Each row was made from one path, in order. Every step used is in the known rows, and no mark comes twice. Write each row's path.
In the rows, 128 means zero.
Known rows
z/k/q: [140 189 106 123 107 137 147 182 123 140 123 148 155 154  73 135 105 121
 148 105 121 120  91 135 109 133 119 157]
z/b: [150 172 158  77 133 150 152 107 119 162  96 130 124 126 138 114 140 160
 131  73  90  67 124 170 128 131  67 128]
q/k/e/p/j: [122  73 132 120 125 174 164 147  88 148 172 175 121 122 155 114 107 155
 113  86 134 125  49 137 175 102 105 128]
h/p/e/k/z: [104 170 136 115 162  90  86 121 123 168 206 157 146 125 121 128 171 120
 137  59 139  96 204 186 109  64 155 166]
h/p/j/b/z/k: [ 90 177 139 164 131  88 123 144 131 107 121 138 163  97  90  92  86 141
 128  75  82 234  63 135 168 115 107 111]
b/z/k/e: [158 121 182 135 127 107 150  98 146 121 171 145 163 130 110  98  85 125
 130  92 122 115  84 170 139 119 107 103]
h/p/e: [126 187 144  96 131 111 110 129 130 132 147 159 172 145 132 118 154 139
 128  87 147 123 145 172 106  90 120 172]
h/p/f: [141 213 158  85 105 107 146 138 106 103 106 149 137 135 152 118 170 112
 143  92 137 105 148 167 119 102 133 178]
p/e: [128 153 166  71 135 119 103 106 101 160 138 153 162 144 130 126 141 146
 134  77 136 100 134 151 100 118 110 117]
j/b/z/k: [101 153 166 130 125  87 121 112 127 128  91 130 145 135  85 120  77 146
 116  91  92 163 100 114 135 138 124  65]
j/p: [123 163 129  76  87 106 118 143 129 134 128 156 115 131  98 130 165 152
 130 105 110 121  94 153  93 107 110 166]
e/b: [153 133 155  52 146 118 141 118 149 143 112 112 126 115 159 117 148 171
 129  99 120 138 140 152 117 109 150 184]
e/p: [125 150 132  87 102 118 145 104 114 119 134 147 106 124 147 109 147 164
 118 100 136 102 141 131 133 100 139 152]
q/k: [115 137 145  92  99 150 135 149  80 138  81 119 123 156 134 143  99 148
 128  99 146  92  72 144  96 140 105 128]
e/k: [128 129 171  78 134 102 134 104 102 128 150 114 102 124 136 136 160 141
 130  74 116 117 168 152 155 110 118 136]
e/p/j/b: [ 79 132 126  98 139 125 134 120  86 155 123 158 105  92 120 108 132 185
 106  85  95 192 105  92 188 106 120 108]
q/k/z: [104 156 126 108 109 124 112 165  76 171 102 120 126 146 119 142 103 135
 143 107 145  61  95 155  72 125 111 114]
e/b/z: [146 142 193  56 144  78 145 112 157 111 105 100 117 120 160 105 131 156
 125  84  90 161 134 155 102 130 147 156]
p/e/b/z/k/q: [147 169 150  84 158 101 130 173 152 155 153 160 174 155  99 141  99 122
 142  72 100 146 149 133  66 133 173 133]
v/q/k/e/p/j: [100  67  79 118 115 161 157 156  86 128 141 181 128 140 141  97 114 147
 102  79 120 142  80 118 190  93 106 127]
e/p/j: [118 133 126  93 127 119 143 135  92 136 150 146 121  90 147 106 155 166
 136  77 101 170 112 130 171 104 114 144]
j/b: [ 93 157 155  95 124 116 123 102  98 149  91 141 118 132 106 127 124 168
 106 107 109 132 101 117 141 118 106 116]
j/b/z: [ 89 164 194  96 119  68 120 101 108 111  82 125 117 130 109 113 107 154
 105  87  93 150  95 124 126 136 108  84]
h/p: [130 192 141 109 104 104 136 131 139 100 121 124 139 127 139  96 154 145
 134 108 140 124 107 178 127  99 114 206]
z/k/e: [160 114 137 134 130 155 151  97 142 152 171 160 162 136 114 117 109 137
 133 104 146  97  84 162 146  94 108 137]
j/p/e/k/q: [107 167 122  72 124  99 107 199 105 166 201 210 120 168  57 164 174 117
 127  61  99 107 170 136  89  91 136 152]

Write each row's path
[120 169 158  77 146 113 122 158  86 154 185 169 139 168  96 157 149 116
 134  60 109  93 183 141 109 117 126 136]
p/e/k/q
[145 106 147 102 113 132 155  79 136 128 185 178 118 127 154 102 147 160
 105 102 143  89 118 150 164  77 132 156]
k/e/p
[112 147 152  96 146  81 110 114 108 167 168 119 101 115 120 136 156 136
 144  71 119  87 185 164 124 104 139 127]
e/k/z
[118 167 131 103 126 160 129 157  90 200  88 128 122 137 126 133 102 150
 144  71 114  16 108 168  83 136  87 101]
q/k/z/b
[132  98 138 105 137 135 154 112 117 144 202 179 125  92 152  96 150 157
 120  78 114 143  93 150 196  87 103 144]
k/e/p/j
[177  91 141 102 164 159 166  99 181 170 173 147 154 125 135 112 115 154
 127 104 135 124 112 158 142  85 154 167]
z/k/e/b
[155 104 157 135 123  96 163  93 153 107 193 173 140 127 131  87 103 136
 114  88 130 107 105 147 161  89 150  99]
b/z/k/e/p
[146  87 198  84 138 125 165 132 149 131 127 126 124 143 168 110  84 151
 110  92 126 110  79 165 112 119 137 133]
q/k/e/b/z
[106  90 114 150 153 154 149 104 121 173 189 195 135 102 107 106  92 166
 104  90 110 180  71  99 213  80 130  91]
z/k/e/p/j/b
[ 74 139 161 106 133  72 128 126  92 113 125 147 104  89 119  99 117 172
 106  66  72 205  94  97 182 122 123  71]
e/p/j/b/z
[ 88 187 134 142 135  98 131 189 103 138 116 153 148 116  50 126  76 129
 137  76  49 211  55 103 140 163  97  81]
p/j/b/z/k/q
[124 153 146  90 165 117 130 107 115 197 157 127 101 110 128 131 163 142
 136  47  76  41 191 177 134 112 106 123]
e/k/z/b
[143 154 165 119 112  89 133 120 139 105 115 118 155 130 109 118 100 122
 144  83 107 135 100 152 114 142 120  97]
b/z/k
[129  63 107  78 129 165 162 128 141 143 101 145 133 166 144 110 104 152
  99 100 137 114 115 138 138  90 132 172]
v/q/k/e/b
[131 187 148  67  80 103 133 160  93 140 121 183 114 143 111 149 172 129
 140  84 105 108 128 136  91 113 124 141]
j/p/f
[ 81 155 186 102 145  74 124 126  86 129 101 125 124  94 106 109 107 157
 122  73  56 213  71 121 157 148  79  76]
p/j/b/z
[ 97 128  99  89  95 141 134 154  82 105  50 123 134 181 118 123 105 132
 120  93 131 109 105 126 122 122 103 131]
v/q/k
[124 168 151  90 118 110 140 157  97 127 150 140 102 147  99 147 153 120
 133  80 104 106 161 145 134 122 119 165]
e/k/q
[ 95 150 125  79 145  78  76 147 117 204 222 193 122 138  78 149 182 130
 138  54 111  92 189 155  83  73 155 123]
j/p/e/k/z
[158 129 167  85 149  86 146 117 169 129 111 103 147 120 131 116  98 143
 138  82  95 154 127 146 108 125 169 132]
e/b/z/k
[ 83 144  77 110 100 119 111 159  80 143  64 128 137 164 103 127 108 123
 132  87 130  87 119 135  91 117 115 123]
v/q/k/z
[144 132 159  42 170 125 119 112 140 177 147 144 155 137 156 129 146 165
 130  79 122 126 164 145  93 108 154 154]
p/e/b
[143 132 144  73 144  89 109 156 176 164 171 180 161 138  94 125 122 151
 134  72  93 174 143 139  63 100 194 122]
j/p/e/b/z/k
